Each row was made from one walk, in order. Every step used is in the known rows, and no mark comes twice. Write each row's walk.
In the rows, zero is written as 128.
Known rows:
q p u h g s: [167 124  87  87 136 128 167  96 123 157 138 117 117 120  78 116 126  98
 157 163 123  69 136 145  59 124 139  98  74 114 142 128 135]
t q p: [ 96 137 183 113 119 127  93 122 171 158  96 122 128  89 132 136  86  99
 165 140 137 110 140 179  97 100 114 121 108 120 115 131 114]
p q: [138  98 166 149 122 107 114 124 164 160 152 139 138 115 116 121 127 111
  58 123 121 140 156 169 123  99 105 111 127 147 113 157 179]
u s f p g t q: [108 140 158 232  98 119 124  66 129  94 146 146 147 129 138 148  91 158
 100  83 121 160 132 163 207 138 133 101 154  99  96 101  66]
g s: [131 172 128 136 132  88 160  77 102 112  86 124 133 124 122 117 148 176
 139 120  77 140 163 104 141 132 132 152 118 168 115 142 119]
p f s u h g t: [ 92 118 143 115 176 145 124 176 165 107 168 113 167 149 156 146 119 127
  97 138 152 123  99  95 119 126 156 135 190 112 163 105 122]
q p g: [145 130 102 102 167 158 142 115 123 124 112  94 142 104  74  76 121  84
 151 150 113  96 132 137  34 157 146 121 150  87 116 120 123]
s u h g t: [124 136  77 124 117 169 113 176 153 145 173 173 102 128 161 161 153 104
  92 114 211 134 102 102 182 179 148 132 163 101 197 133 133]
u h g: [108  77  35 105 162 166 134 166 121 157 148 162 115 181 145 129 130 101
 117 127 209 109 155 101 141 116  96 163 136 107 180  90 156]
h u s g p: [150 118 109 169  66  96 166 112  81  65 144 141  86 126 108 135 172 195
 130 112 117 152 198 130 174 118 143  45 101  98 170 158 129]
q p u h g s f: [187 127  97  99 137 120 169 105 123 142 158 116 124 116  82 111 120  81
 149 156 123  64 122 147  67 146 130  96  79 107 136 117 121]
f s u p g: [ 83 144 112 146 142 122 125 165 112 138  85  81 143 139 117 124 182 135
 113 138 101 127  86 120 120 146 131 134 175 126 128 148 143]
g p f s u: [113 135 136  97  94 124 106 152 122  64 121  88 165 150 137 159 163 118
 111 125 120 118 127  65 159 131 164 103 135 127  94 137 135]
q p f s g: [128 143 138  88 184 153 134 149 141 103 150  66 142  96  96  96 118  92
 152 166 108  82  93 126  37 114 152 109 128 106 113 121 118]
f p u: [111  85 137 187 117 131 120 100 140 133 109 131 182 174 125 102 166 134
 125 145 102 140 106 124 133  91 130  89  50 156 140 150 119]
u h: [ 90 112  64 110 153 169 127 137 135 152 150 144  89 166 130 118 107 114
  98 129 187 161 133 130 160 133  92 150 109 127 179 114 134]
s u h g p: [127 136  67 111  95 163 111 186 124 132 157 153 108 130 161 172 176  92
 102 113 209 117 116  84 194 183 144 118 139  99 178 143 137]
q p f s u h g: [119 139 110  84 179 157 132 158 151 121 165  78 151 118 108 115 124  68
 139 164 141  66 107 110  58 137 162 109 153  97 147 121 129]
t q p u: [117 125 194 112 107 112 107 108 171 167 100 123 130  94 125 149  84 115
 165 149 125 103 136 194  93  96 107  94  76 113 121 137 110]
f s: [ 65 114 125 167 178 124 134 147 141 123  56  75 142 146 129 104 164 132
 122 126  84 138 122 137  91  75 126 165 151 156 108 153 147]
g t q: [ 96 113 198 145 121 128  88 107 204 154 124 185 116 113 146 142  75 160
 120 110 140 178 126 172 126  94 142 175 162 159 124 105 136]
f s u: [ 77 144 128 168 153 127 124 168 146 126  75  80 129 113 141 131 185 122
 113 113 101 142  98 124 122 119 148 137 163 141 132 186 136]
u p: [ 94 132  87  87  99 134 116 139  93 125 131 137 147 176  78  87 135 145
 111 182 138 105  99 124 181 136  73 130 122 143 136  71 186]
p u h g s: [157  87  87 109 129 116 173 109 112 161 131 153 122 169 118 145 128 149
 125 145 140 103 149 137 119 106  97 112  68 117 166 115 130]
q p u h: [150 125  94  89 137 152 152  97 146 148 151 110 109 121  70 103 113  89
 139 167 129  97 114 164  70 126 130  89  67 111 148 136 135]
t q: [ 79 114 191 134 113 121  86 131 165 150  83 146 131 117 162 154  91 133
 143 119 146 141 150 166 148  94  90 137 115 129 124 127 114]
p g s: [148 138 121 123 165 108 175  89  77 122  70 115 150 128 111 103 135 170
 138 115  87 142 177 110  93 167 128 155 172 107 112 118  87]
s u h: [110 163  89 126 116 172 116 166 145 138 165 144  88 119 151 150 149 106
  86 116 198 162  90 114 205 195 124 115 134 105 195 162 116]
u s f p: [107 149 124 233  97 129 135  79 114  69 151 131 148 136 132 128 115 141
  95  93 117 146 124 142 236 130 123  92 127 112 110 117  86]
h u p: [129 107 107 125  77  94 150 135  88 101 148 149 125 175  85  71 162 160
 114 166 132 119 171 120 163 145 101  78 111 136 196 120 182]
t g p: [144 164 106  78  95 138 114 132  86 104 100 109  98 140 136 128 122 125
 154 111 109 162 125 105 182 130 110 149 120 173  93 159 191]

Write each row's walk:
[134 179 111  59 111 143 109 148  87 108 136  89 101 142 146 151 118 116
 141 117 128 159 106  93 183 150 125 132 132 156 117 157 162] => t g p f s u h
[186 105 115 101  96 136 132 175  80 104 127 135  97 105 112 151 176 152
 155 128 117 125  97 112 122 103 108  98  51 103  85 134 117] => s g p u
[126  67 128 127 133 139 106 154 166 150 123 184 152 123 148 145 120 112
 156 127 164  77 154 120  76  76 151 178 179 125 129  76 167] => h g t q p
[123 114 202 130 114 122 100  91 211 161 132 172 113 100 116 138  71 144
 137 135 129 150 113 186  85  91 158 141 136 149 126 113 134] => g t q p u
[122 161 192 114 124 110 107 110 142 167  88 117 130  72 135 155  96 113
 174 128 122 112 149 165  87 153 131 114 137  99 113 137  75] => t q p g s u
[ 86 122 131 110 175 148 130 179 144 101 155  94 167 151 158 140 129 116
  99 143 150 107 109  89 124 129 140 121 172 101 162 115 117] => p f s u h g
[147 106 171 130 139 147  98 169 148 149 142 177  81  79 141 142 110 171
 156 118 141 164  88 156  99  90 114 159 123 121 104 113 101] => s g t q
[127  65  88 101 124 129 122 178 102  83 104 123 189 171 150 151 174 104
 141 127 147  49 167  46 113  83 151 146 160 113 102  86 171] => h g p f s
[107 126 204 116 126 139  86 104 216 144 153 167 122 102 128 137  57 137
 128 133 139 148 115 168  94 103 166 150 158 145 123  97 126] => g t q p f
[154 199 128  96 136 111 151  93  81 128  94 110  95 119 136 116 108 162
 166 114  75 171 135 118 166 137 108 173 125 192 113 158 156] => t g s
[168 159 143 182 126  78 161  74  89 119 137 128 145 137 141 104 134 139
 127 117  90 137 132 112 161 166 117 130  81 165 113 130  67] => g s f p u h
[136  90 128 129 164 149 138 112 137 128 108 151 141 135 112  96 108 154
 116 119 123 169 140 136  74 151 147 171 207 100 124  99 117] => p g t
[175 160 118 102  68 120 141 104  73  94 125 110 100 137 123 150 111 142
 143 105  91 157 119 133 201 133 107 108  96 150  85 156 164] => t g p u s f
[148 107 136 118  62 103 100 122 126 116 131 127 136 136 116 153 163 109
  83 110 122 130 167 117 156 111 138 100 105 151  77 152 187] => g p q
[155 101 169 224 116 109 103 135 139 113 182 135 178 134 155  80 129  60
  74 104 124 139  98 129 162 150 100 115 108 147  99 127 103] => s f p q
[ 98 135 208 104 149 125  90 149 158 149 116  99 134  84 139 149  80 111
 177 147 130 100 119 168  70  93 117 111 112 104 103 121  88] => t q p f s g
[103  91 154 203 123 124  85 113 151 161 140 133 182 156 135 101 157 107
  86 131 114 147 131 130 132  88 132 105  91 170 123 157 149] => f p q
[139 121 115 118  42 110 141  81 103  75 103 125 134 151  94 172 160 162
 114 117 102 122 153 125 191  98 140  69  74 119  87 144 149] => g p u s
[ 75 145 151 149 139 114 106 157 138 159  85 101 137 126 130 137 158 144
 121 133 110 134  91 140 112 135 143 143 187 130 123 140 135] => f s u p g t q
[155 120 171 120 140 153 100 168 151 152 151 169  75  66 125 139 104 155
 170 128 139 153  81 163  75  93 131 145 115 121 101 111 102] => s g t q p
[141  64 118 113 119 125 146 116 152 179 140 175 116 160 128 159 102 145
 123 137 164 116 139 163 115  93 103 118  82 115 169 107 133] => p u h g t q
[121 102  44 106 159 140 149 136 101 160 135 162 109 172 145 137 135 125
 133 127 183 107 171  93 141 126 108 170 128 123 171  94 141] => u h g s
[142  95  73 145 149 121 133 135 102 172 170 163 134 167 160 135 133 100
 108 118 181 103 165  99 142 135 105 154 118 132 153  97 126] => u h g s f p q
[140 110 143 216 123 127 108 147 127  88 161 134 176 141 162  68 136  70
  97 109 127 143  85 109 172 157 104 135 110 141 107 115  84] => s f p
[144 165 121  55 104 136 116 136  90  87 129 104 117 145 141 136 104 126
 142 121 115 152 121  93 185 134 116 136 126 160  97 136 175] => t g p f
[156 160 127 127 143 111 164 106  80 122  84 118 146 108 126 119 152 161
 132 112  98 141 159 103 114 205 147 136 179  93 123 140  78] => p g s u
[ 96 106 163 167 179 129 108 169 147 159  83 111 103 101 139 136 141 165
 150 118  95 151  91 153  55  57 129 173 145 147  90 138 120] => f s g t q
[112  84  73  99 153 163 111 149 155 182 162 180 100 154 143 141  97  99
 131 132 213 108 145 130 106 113 123 170 146 114 176  75 146] => u h g t q p
[132  84  90 102 113 130 122 192 107  83 118 128 187 156 159 164 187 101
 136 120 154  50 154  43 127 107 161 133 163 101 114  96 162] => h g p f s u
[106 117 156 153 184 128 112 165 148 161  89 100 102  87 126 132 140 146
 163 128  89 139  86 161  30  61 143 164 139 142  86 148 119] => f s g t q p
[132 125 205 158  99 117 109  78 201 144 156 172 115  91 120 148  59 148
 126 119 127 146 112 200 118 110 154 130 139 136 114 109 112] => g t q p u s f
[135 117 130 224  73  86 167  94 107  55 163 140 125 147 126 104 146 160
 100 106 123 154 191 135 198 144 135  51 116 115 183 152 114] => h u s f p
[111 160 120  86 174 158 128 142 158 117 164  71 137 112 100 113 116  78
 131 163 130  91  95 125  70 147 164  99 137 104 142 133 118] => q p f s u h
[167 173 151 160 126  74 166  91  92  96 124 124 140 107 140 103 133 141
 125 106  83 136 143 109 164 173 116 153 125 156  98 126  86] => g s f
[141 208 136 141 111  95 157  98 111 113 111 128 118  94 141 144 171 165
 127 109  96 148 140  97 179 180 149 131 131 152 138 169 102] => g s u
[135  90 102 110 123 135 161 109 139 152 138 142 106 167 105 130 116 141
 103 148 142 143 123 161 138 113  90  97  56 117 172 134 131] => p u h
[151 126 114 104 164 159 136 102 148 132 131 116 133  98  74  79 110 100
 142 149 112 114 126 145  25 150 169 139 169  98 113 111 123] => q p g t
[150 163 109 118 152 120 165 105  81 134 100 125 129 120 127 128 143 155
 128 110 118 152 159 104 118 208 135 138 174  95 140 134  69] => p g s u h
[176 200 137 114 131  97 152 101  69 115 119 112 101 106 149 105  94 143
 156 103  79 165 122 122 177 164  96 171 130 186  99 148 133] => t g s f
[158 232 121  86 105 109 141 109  69 134 116 115  93 112 126 129 119 164
 157 127  92 156 108 111 197 178 108 151 132 181 126 161 162] => t g s u p
